Each row comes from the steps of one path. Every step used is in the known rows, and no mark comes twice. Write the path behind each row, first mark first.
In the rows, zero is written as 128.
Known rows
b > y: 130 125  93 133 112 144  92 133 151 115 163 121 125 128 115 123 122 140 115 104 144 141  94 121 103  91
l > k > y > x: 139 158 129 120 124 111 132 135 105 123 159 101 146 120 102 118 125 145  99 114 109 180 117 148 154 118
e > b > y: 125 104  90 128 115 147  98 140 144 127 164 119 115 142 104 124 130 132 119 107 188 135  75 122 112 108
x > y: 141 125  97 131 120 142 125 124 150 118 157 106 145 121 107 118 126 143 119  91 154 162 136 113 127  85
z > l > k > y > b > e: 113 117 144 120 136  96 155 103  84 116 118 102 140 114 118 121 108 181 106  94 121 179  88 163 154 138
l > j > y > x: 113 139 133 149  95 112  92 160 167 117 173 123 123 112 128 101 119 115 132 138 135 138 165 132  91 109
j > y > z: 132 121 141 151  96 134 123 129 147 124 162 117 115 136 117 138  99 144 127 121 126 127 139 145 107  96
x > y > j: 130 132  91 128 127 138 128 123 138 121 151 109 147 140 122 124 116 161 116 113 150 156 142 107 125  81
e > b > y > j: 114 111  78 125 124 139 102 140 133 128 155 127 119 164 119 130 119 152 114 126 184 128  85 116 113 102
y > z > l > k: 147 131 148 112 120 120 114 103 107 142 125 118 140 144 104 156 100 152 119 113 131 143 109 149 142 117
z > l > j: 117 126 134 128 119 120  70 123 136 126 140 133 143 120 127 122 113 125 134 115 143 141 134 122 108 115
e > b > y > x: 124 117  95 124 117 132 107 157 150 125 174 114 118 137  90 114 142 134 117 118 197 140  97 122 109 112
x > y > j > l > z: 118 161 101 108 125 123 110 116 142 136 141 136 122 129 117  97 103 161 119 101 138 155 123  97 135 110
e > b > y > j > l > k: 112 138 101 101 112 128 100 127 120 141 128 143 107 169 123 134 106 130 103 134 163 135  58 111 145 127
b > e: 117 101 107 147 107 123 123 128 137 104 169  98 131 125 107 126 117 156 127 113 122 162 107 132 115 115
l > j > y > b: 117 113 122 151  92 120  92 139 164  97 135 139 112 107 154 102  97 129 133 113 120 132 150 138  92  94
j > y > z > l > k: 131 134 173 123 110 119 127 116 123 146 134 118 128 145 121 149  96 154 121 120 136 133 124 159 128 116
z > l > j > y: 101 128 158 140 107 121  85 135 148 131 149 133 132 122 142 113 109 123 138 122 150 131 151 134  94 111
k > y > j > l: 104 158 133 128 119 125 121 116 105 124 143 138 131 138 129 118 101 147 103 127 106 154 114 115 146 113
z > l > k: 130 131 136 107 117 121 101 117 116 127 131 119 150 136 123 138 112 152 120 100 125 158 107 144 138 110
x > y > b: 142 114  90 132 119 136 132 120 152 100 130 114 138 108 119 109 117 159 120  78 146 158 136 122 125  76
b > y > z > l: 134 129 130 124 127 134 102 114 127 143 144 124 123 140  96 147 111 148 115 112 167 116 100 129 108 108
x > y > z > l > k: 156 142 138 106 135 125 140  97 112 155 126 104 146 140  91 152 113 152 113 100 162 151 122 133 155 109
z > l: 119 120 131 123 117 132  98 122 133 122 145 120 148 131 120 127 117 154 128  97 144 149 123 133 115  99
e > b: 125  97 104 132 109 140 107 135 137 118 160 114 130 141 109 125 123 139 129 105 162 149 104 129 124 104
j > y > b: 117 107 121 147  92 131 118 137 159  89 139 126 119 113 147 107 103 160 127  96 117 140 138 148  97  82
k > l > j > y: 138 143 113 139  96 130  60 140 156 117 161 125 119 129 137 128  97 112 143 142 139 140 133 126  79 118
x > y > z: 158 128 110 136 122 140 137 111 140 133 153 104 132 129  90 141 116 145 118 103 156 145 139 118 132  93
l > k > y: 140 145 125 124 123 126 126 117 101 123 147 109 142 124 117 129 113 144 101 105  95 180 100 147 155 110
k > y > z: 146 137 131 144 125 131 133 109 106 130 157 110 130 126  97 139 106 148 110 112 121 150 119 142 139 112

Write each row's path
121 123 168 138 109 130 123 119 137 139 149 120 125 140 119 140 103 156 129 115 151 122 143 149 107 106
j > y > z > l
113 134 138 127 112 100 152 105  98 106 117 118 117 110 116 116  98 155 102 104  91 179  78 140 164 143
j > l > k > y > b > e
128 144 128 114  95 126  97 119 129 118 132 135 128 131 120 129 101 125 117 110  97 161  95 122 146 113
j > l > k
147 131 135 122 133 133 137 103 129 148 140 109 143 134  90 141 118 153 123  96 179 140 140 120 133 101
x > y > z > l
126 148 149 112 134 118 123 109  89 137 135 111 154 129 118 130 115 154 104  99 125 176 101 151 154 122
z > l > k > y
125 159 157 106 137 104 132 127  96 137 145 107 156 122 104 118 129 155 102 111 132 175 121 153 153 127
z > l > k > y > x
130 134 132 129 127 123  74 114 133 150 141 137 117 130 102 142 107 121 125 127 171 110 111 119 102 122
b > y > z > l > j
117 153 139 105 143 113 127 108  77 140 126 118 156 148 132 135 106 173 100 120 123 167 111 147 156 117
z > l > k > y > j
129 163 141 118 113 122 120 111 102 129 137 128 130 126 117 124 106 127 100 108  89 175  90 133 167 126
j > l > k > y
129  95  91 140 122 119 156 118 145  97 138  95 131 107 106 110 120 173 121  87 151 169 121 123 123 103
x > y > b > e
144 137 136 127 135 123 108 104 131 155 138 120 138 125  97 137 113 124 127 115 184 131 151 112 127 114
x > y > z > l > j
101  96 124 163  96 104 117 138 157  95 141 121 108 102 142 105 101 142 138 122 123 141 133 138  94 118
l > j > y > b > e
121 130  84 130 121 137  95 133 138 116 155 128 125 148 127 129 111 160 110 126 142 132 103 116 101  89
b > y > j
120 153 119 111 101 120 100 118 118 121 125 140 132 153 137 132  91 145 110 130  94 151 103 118 145 109
y > j > l > k
126 114 128 123 132 127  83 118 129 164 142 134 108 146  92 140 116 117 125 130 218 105  92 118 110 137
e > b > y > z > l > j
121 159 107 106 109 126  92 121 124 129 128 147 118 154 130 134  98 138 102 132 117 137  74 110 134 110
b > y > j > l > k
109 142 116 127 102 130  95 125 132 114 140 145 130 146 135 124  96 146 118 130 111 142 119 106 126 100
y > j > l
130 160 111 105 115 124 128 111 123 134 124 128 137 148 125 128 104 142 106 118 130 160 116 100 159 102
x > y > j > l > k
130 127 143 159  97 125  97 129 152 132 157 131 111 128 125 133  95 115 132 138 129 120 149 134  98 108
l > j > y > z
127 152 116 122 130 119 128 116  90 123 139 113 146 144 132 134 102 164  98 124  99 172 107 143 156 107
l > k > y > j
113 124 129 153  95 126  85 142 160 116 163 129 121 119 141 111 106 114 132 127 124 137 148 130  95 101
l > j > y
107 154 109 114 110 121  83 125 138 121 142 148 118 133 129 106  90 163 125 114 104 147 109 113 119 117
y > j > l > z
115 105 112 149 123 113 154 118 112  93 145 101 128 104 115 111 112 174 110  97 115 173 103 147 132 121
k > y > b > e
126 173 149 114 114 108 128 130 107 127 148 122 134 119 104 112 120 126  97 118  99 175 108 132 163 130
j > l > k > y > x
